What can hang from each mark
gava: dufub lera luni lunuv ruki sador
topenog: fezak lunuv
lupov: pizi
fezak: topenog
luni: gava
dufub: faro
pizi: ruki
sador: gava
ruki: gava pizi
lunuv: topenog

Each row was made from one small tree. The marks that hang from a mark follow it in brackets, in alphabetical order. Every link used is in the known rows. Write each row's tree.
In the rows, zero is written as 128.
Known rows
pizi{ruki{gava{lera}}}: [125 132 130 132 120 122  82 147 137 153 132 132 116 106 125 118 132 115
 109 120  99  98 138 117]
pizi{ruki{gava{dufub luni lunuv}}}: [126 123 132 129 132 129  78 144 104 133 132 139 124  99 131 116 144  95
  94 151 109  93 153 122]
ruki{gava}: [139 136 129 125 123 139  95 144 122 146 132 113 123 119 117 116 131 112
 104 113 124 104 140 122]
lupov{pizi{ruki{gava{lunuv}}}}: [136 126 130 133 120 131  83 147 104 132 127 116 118  93 135 116 134 106
  97 140 110  99 153 123]
luni{gava{dufub{faro} ruki sador}}: [155 157 124 141 126 135  91 121 129 138 126 169 131 119 123 113 172  95
  77 230 128  84 152 121]
ruki{gava{lunuv} pizi}: [145 127 126 121 122 129  87 143 108 135 129 126 126 106 120 127 142 121
  93 137 139 100 153 122]
pizi{ruki{gava{dufub}}}: [132 127 129 139 127 130  85 145 126 147 134 129 125 122 119 108 139  98
  93 146  92  95 146 121]
lupov{pizi{ruki{gava{sador}}}}: [136 133 133 143 125 127  84 142 110 140 131 123 122 104 133 109 136 105
 103 150 107 101 154 122]
pizi{ruki{gava{dufub luni sador}}}: [126 130 134 139 136 125  80 139 109 140 136 147 128 111 129 108 147  93
 101 160 105  95 154 121]
luni{gava}: [146 138 124 125 118 131  98 131 137 141 127 111 126 114 112 117 137 112
  91 145 116 104 138 123]
pizi{ruki{gava{dufub{faro}}}}: [132 129 127 146 129 140  90 147 123 152 130 146 121 115 123 105 145  94
  94 187 105  86 148 118]
lupov{pizi{ruki{gava{dufub sador}}}}: [137 140 132 148 126 127  84 137 110 140 133 128 124 115 132 105 143  96
  96 170  92  95 160 120]
luni{gava{dufub lera}}: [140 157 124 128 115 124  93 121 148 145 129 123 121 119 116 120 142 111
  93 160  95  94 142 118]
fezak{topenog}: [131 129 126 110 114 138 100 141 121 152 134 106 127 118 101 111 135  98
 112 186 117 105 133 120]
gava{dufub}: [140 139 132 123 119 135  98 132 125 145 133 125 124 133 110 115 138 102
  97 173  95 101 140 120]
lunuv{topenog}: [146 135 132 118 116 138 106 133 127 138 134  91 122 118  96 121 141 106
 101 187  94 105 138 120]
sador{gava{lunuv{topenog} ruki{pizi}}}: [164 131 125 119 114 114  92 133 126 123 132 132 128  99 102 144 184 119
  75 224 132  94 147 124]
ruki{gava{sador}}: [140 139 131 129 126 138  85 139 117 143 133 130 129 120 124 113 133 107
 106 124 124 100 151 122]
lupov{pizi}: [143 140 133 122 114 132 106 135 114 141 130 102 115 113 117 119 132 113
 106 165 108 110 137 121]
sador{gava{lera lunuv{topenog{fezak}} ruki}}: [157 148 134 122 107 115  89 127 151 136 132 134 118  96 128 140 165 117
  89 224 124  90 131 119]
gava{lera}: [133 143 133 117 112 128  94 134 136 150 131 127 115 116 117 125 130 119
 113 146 100 104 132 117]
fezak{topenog{lunuv}}: [134 125 128 114 117 146 108 146 104 150 134 101 132 124  96 109 133  94
 115 189 123 100 132 121]
dufub{faro}: [139 133 131 124 119 145 102 139 122 149 128 137 118 114 115 115 138 107
 106 194 120  99 136 119]
lupov{pizi{ruki}}: [135 125 134 132 116 124  98 142 117 142 129 113 115 106 120 114 135 107
 102 177  92 109 137 121]

Write each row's tree
[149 150 128 135 128 156  85 129 107 130 131 132 130 110 121 113 155  88
  91 223 113  76 173 118] -> ruki{gava{dufub{faro} lunuv{topenog} sador}}
[123 144 137 135 125 115  85 139 109 142 132 134 112  85 140 119 140 112
 119 148 111 101 149 117] -> lupov{pizi{ruki{gava{lera luni sador}}}}
[133 124 132 139 129 129  77 145 121 145 133 141 129 112 128 108 135 102
 101 136 106  99 151 122] -> pizi{ruki{gava{sador}}}
[139 154 137 123 124 103  90 123 115 139 134 175 121 114 120 133 175 118
  98 215 123  98 145 116] -> gava{dufub lera luni ruki{pizi} sador}
[135 144 136 116 115 131  73 128 121 136 130 153 123 107 134 125 132 111
 109 158 103  96 152 119] -> gava{lera lunuv sador}
[139 140 127 119 116 121  82 139 119 141 128 133 119 100 126 133 139 129
 103 129 130  97 151 117] -> ruki{gava{lera lunuv} pizi}
[135 137 132 132 122 130  69 136 124 132 133 129 124  92 127 121 144 103
 101 165  87  87 162 118] -> pizi{ruki{gava{lera lunuv{topenog} sador}}}
[137 142 127 125 117 117  94 140 129 152 131 124 117 111 115 128 139 132
 108 128 128 102 142 116] -> ruki{gava{lera} pizi}
[151 139 130 126 119 116 101 132 121 141 132 147 125 131 104 126 170 115
  80 207 119 102 139 120] -> gava{dufub ruki{pizi}}
[157 151 123 135 124 149  87 116 122 124 126 129 133 104 117 114 160  88
  78 252 104  77 170 119] -> luni{gava{dufub{faro} lunuv{topenog} sador}}
[134 152 139 116 122 117  88 128 119 139 134 168 118 104 127 130 159 114
 111 173 127 103 135 118] -> gava{lera luni ruki sador}
[135 150 131 122 114 143  86 129 123 143 127 159 116 109 128 122 142 102
 103 211 102  84 149 115] -> gava{dufub{faro} lera lunuv}
[148 148 126 135 124 130  87 119 133 137 130 132 134 127 119 111 145  98
  85 177 102  94 154 122] -> luni{gava{dufub sador}}
[136 138 128 149 125 137  97 144 111 148 128 129 114 107 128 105 146  97
  97 200 105  89 151 117] -> lupov{pizi{ruki{gava{dufub{faro}}}}}
[134 145 132 129 135 148  82 133  93 133 130 162 126 100 139 114 150  92
 101 190 138  82 166 120] -> ruki{gava{dufub{faro} luni lunuv sador}}
[159 143 121 127 120 115  88 124 123 126 125 148 132 113 115 130 174 113
  62 201 130  93 151 124] -> luni{gava{dufub lunuv ruki{pizi}}}
[143 160 135 126 118 121  83 122 131 143 134 169 123 129 123 122 160 105
  98 190 100  94 144 117] -> gava{dufub lera ruki sador}
[141 135 138 112 125 138  88 126 101 120 134 117 127  95 116 125 149  99
 103 201 111  99 155 121] -> gava{luni lunuv{topenog} sador}
[149 125 129 113 120 107  89 138 112 127 131 162 124  89 119 145 180 123
  85 192 157 101 140 126] -> sador{gava{luni lunuv ruki{pizi}}}
[130 148 130 141 117 120  90 138 126 149 131 118 111 109 129 115 139 109
 105 153  85  95 147 116] -> lupov{pizi{ruki{gava{dufub lera}}}}
[140 159 123 134 117 134  96 123 145 150 125 139 117 111 120 117 148 108
  95 201 105  85 144 115] -> luni{gava{dufub{faro} lera}}
